Known rows, with every step that occurs
x, g, k, a, w: [-16   3   3 -10   5 -22 -22  -7 -12  12   5 -18  -1   7  -1  -3   3  -1
  -6   2   1  13  -6   7 -19]
k, b: [  0  -5   9  -7   3  -7 -12  -2  -1   3   7  -2  -2  15   2  -5   8  -1
   2  -1  -1   6  -2  -2  16]
w, a: [ -6  -8   9  -7  -2  -7 -17 -11  -5   6   4   6   0   9  10   6   1   3
   5   5  -4  -1  -3  -6   6]
n, r, x, b, k, g: [  7  -1   0   9  -1  17  13  13   3   1  -2   5   3 -18   2   3  -2   3
   2 -12  -8   2   9  10 -20]
x, b, k, a, w: [-15  -8   0  -3  -5 -12  -3   2  -1   3   9 -12   4   1  -3  -4 -11  -3
  -2  -6 -10  15  -3 -21 -12]
b, k, r, n: [  5  -3  -5  -4  -7  -5  11  -1  11  -9   2  -2   2   2   0   0 -16   1
   0   9   1   0  -5   9   1]
x, r: [-6  1  9  1  1  0 -6  6 -4  5  1  6 -2  7  4 -5  3  0  0 -2  6 -5 -1  4
 -4]
n, r, x, g, k: [  4   2  12   5   9   8  -4   5  -6   9  -6   2  -8  -5   6   1   0   1
  -2   4   3  -5   3  41 -22]
v, x, r, n, b, k: [  8  -1 -12  10   4   3  25   2   2 -15  -3   2  -4  -8  -9  -1 -10   1
   3   1  -4 -12   1 -11   5]
g, k, r, x, b: [ -4  -3  14  -7   2   6  -2   9   3   3 -13   0   3  -5   5   5   8   0
  -4   3   0   7   1  13   0]
r, x: [ 5 -1  4  1 -5  0 -5 -8 -7 -2  2 11  0  8  5  0 -1  5  0  6  1  3  2 14
  2]
x, g: [ -1  11   5   1   2   8 -10 -10   7   5   2   1  -1  16   2  -3  -5   3
   1  -1   5  -4   0   3  -2]
r, k, f: [  3  -3   5   2  -4  -6 -10  -5  -7   2   5   1   4   2   4   5   5  -3
  -1   1   2  -4  -1  -5   7]
x, g, k, r: [ -6  10  11  -5   4  -1 -10  -1   7   7  -7 -10  -3   5   4   3   5  -1
  -5   1   7   2  -4  20  -7]
x, b, k, f: [  1  -6   6  10   5  13   6   0   7  -1   2   4   4   3   0   8   7   0
   1 -11  -5  -3  -1 -14   2]
v, x: [  4  -1   2   6  -1  -3  -2 -15  -9  -5   7   2  -2  12   2   0  -7  -2
   2   0   0  -4  -3 -15  13]
r, n, b, k: [  1  -5 -19  -3   4  11  11  -8   8 -10   3   7  -5  -2  -5  -4 -10   1
   1   4  -7   0   1 -11   7]
x, b, k, g: [  0   5  -1   1   2  15   1  -4  13   0   5   2   5  -4  -1   1   4   2
  -1 -16  -7   5   4 -17  -3]
f, k, r: [ -3   2   3  -1 -10  -2   0   4  -1   6  -5  -2   3  -2   2   4   0  -4
  -1   1   6   3  -5  -4   7]
v, x, g: [  7  11   3   9   1   3  -1 -15   2  -3   2  -4   0  14  -1   1 -11   2
   2  -1   3  -8   0  -6   5]
n, b: [-10  -2  -9  -4   2  12  -3  -8  -3   1   1   6  -7   6   1  -5   3  -2
   1  -4  -3   6   2 -19  10]
k, f: [  1  -3   2   4   3  -5  -7 -10 -10   2   5   6   2  13   4   4  14   0
   2  -5   4  -2  -4  -1   6]
n, r: [ -5  -7   4   2   1   6  -3   4 -10   8   4   5  -8   4   8  -7  -7  -6
   3  -3   1  -1  -1   5  -8]
x, g, k: [ -4   8  11  -3  12   7 -16 -11   2   8   0  -1  -5  10   4   0   5   2
  -5   1   4  -1  -3  13  -5]
g, k, b: [ -2  -5  14 -10  14 -10 -19  -4  -6   6   5  -4  -5   8   4  -1  18  -2
  -3   1  -1   7  -4   9  12]
v, x, r, n, b, k, a: [  3  -3 -21   3  -1 -12  20   7  -1 -13  -3  -8   1 -10 -12   3 -10   1
   3   5  -5  -1   1  -5  -3]

Rows
[ -2  -1   7  -2  -8  11   4  10   9   0 -11   2   6   2   3   0  -2   1
   1   0   1   5   3   3   3] -> k, r, x, b
[ -7  -2 -19 -12  -2   6   8   0   6  -5  -8  -1   0   2  -3  -8  -3  -2
   4   5   2   3  -1 -10  14] -> k, r, n, b
[  9  11   3   7  -6  -9  -4   2  -6  -1   4  -6   7 -11  -1   1   2  -2
  -1  -5   3  -7   4  -8   0] -> v, x, r, k, g
[  2  -1  12   6  -2  -8  -5  10  -6   6   0   1   5  -3   3   4  11  -2
   0  -2   7 -10   0   7  -2] -> x, r, k, f
[  8   0  -1   4   5  -7   9  -2  -4  -7   1   4   4   5  -3  -7  -5   2
   5   7   6 -16  -3  -2   7] -> v, x, r, n
[ -5  -2 -12  -6   8  10   6   5   1   0  -6   9  -2   1  -4 -11   5   1
   5   2   3  -7   2  -7   4] -> x, r, n, b
[-6 -2 -7  1 -9  6 11  3  8 -7 -4 -4 -7 -4 -1  4 -8 -3 -3 -5 -6 11 -1 -6
  2] -> n, b, k, r
[  7   1  10  11  12   3   1   6 -13   8  -8   2  -3  -6   6   9  15   2
  -1  -1   5  -9   1  43 -21] -> n, r, x, g, k, f
[-14  -4   6  -6 -13 -31 -15  12 -16  10   7 -16   4  -4  -2  -7  -7  -6
  -4   4   2   9  -2  -3 -18] -> x, r, k, a, w
[  6  -4   8   6  -3  13   7   2  11  -6  -1   9   1  -1   1   5 -10   5
  -1   0  -8   1   5   1  -3] -> r, x, b, k
[ 7 -4  2 11 -1 -4  3 -8 -4 -5  9  4  0  6  2 10  4  1 -1 -5 -2 -2 -5  4
 -1] -> b, k, f
[  7   2  12   8  -6 -11  -1   5  -6  -1   2  -3   1  -4   1   1 -11  -5
  -1   4   3 -11   2  -7   3] -> v, x, r, k
[ 11   6 -21   8   4   3  22  -1   3 -13  -1   0   3 -17 -11   0   4   3
   4  -7  -4  -7   4 -12   1] -> v, x, r, n, b, k, g
[ -3  -2 -19  -8  -3   8  13   4   5   1 -12   0   2  -9  -6  -2   1  -3
   4   5   2   0  -2 -15  16] -> f, k, r, n, b
[ -1  -1   0  -4   6  -2   0   4   1   1   0   9   3   7   0 -10   0   3
   4   7   8 -11  -2   7  -1] -> x, r, n
[  4   9  10   6  11   1  -8 -15  -3   1   0  -6  -5   7   1   5   0   0
  -3   1   2  -7  -3   4   2] -> v, x, g, k
[ -8  -2  11  -9   1  -7 -12  -2  -5   4  -3  -4  -4   3   6   2   7  -4
  -6   3   3   8  -7  12   1] -> g, k, r
[  3   6 -20  -1   4  10  13   3   8  -6  -2   4   2 -15  -9  -4  10   5
   2  -8  -2  -3   5  -1  -7] -> x, r, n, b, k, g
[  2   8  -7  -1  -3   4  -8  -7  -4   8   4   4   6  -5   0   3  15   1
   0  -8   3   2   0 -11   4] -> f, k, g
[ -3  -4  -7   3  -1  11   5  -6   3  -6   3   4 -10  -1  -1   2  -7  -2
  -2  -5  -9   7   2 -14   3] -> n, b, k
[ 1  0 -7 -7 -6 -3  7  2  5  2 -6 -1  7 -3 -1 -1 -3  0  3 10  7 -4 -5 -1
 11] -> f, k, r, n
[-19  -9   1 -13   3 -28 -23  -7 -23   9  11 -13  -2   5   2  -2   7  -5
  -7   4  -2  19  -8  -1 -12] -> g, k, a, w
[ 9  5 -1  5 -4 12  5 -1 11 -5  1  7  8 -8 -1  5  3  8 -1 -9 -7  5  8  0
 -7] -> r, x, b, k, g
[  4  -2  -7   5 -14   3  15   5   5 -12  -7   0  -5 -10  -2   8  -9   1
  -3   1  -6  12   3  11  -2] -> n, b, k, r, x
[ -3  -7 -27 -10  -2  -5   8  -3   5  -8   2  -4  -1  -3  -8   0  -8   3
   1   7  -8  11   0  -5   0] -> r, n, b, k, a
[-2  0 13  0 -6 -3 -9 10 -1  6  2  2  0 -2  3 -3 -4 -3 -3  3  5 -6  2  4
 -4] -> x, r, k
[ -1  -3 -12   1   5  10  16   7   8  -7  -3   7  -4  -7  -6  -5  -4   2
   2   1  -2  -7   2  -3  -3] -> x, r, n, b, k
[  2  -1 -14   2   7   6  16   0  -4  -8  -6   4  -1  -2  -7  -7   0   0
   6   3   1 -11   2 -17  13] -> v, x, r, n, b
[  4  -4  11  -9  -3 -10 -16   2   3   4   8  -7   1   5   2  -3  -1  -3
   0   5  -2   4   2  -5  15] -> r, k, b
[  2  -2  18  -5  -1 -13 -11  16   2   7   2  -7   1  -1   0  -5   6  -3
   0   2   3  -2   2   6   5] -> x, r, k, b
[  6  10  -6   8 -11  11  16   5  16  -9 -12  -6  -3  -7  -4   8 -12   5
  -2   1  -3   5   6  19  -9] -> n, b, k, r, x, g
[  1   9   6  -3  -6  -5 -12   6   0   7   4  -1   6  -9   1  -2   8   0
  -2  -6   5  -2   5   1  -8] -> x, r, k, g
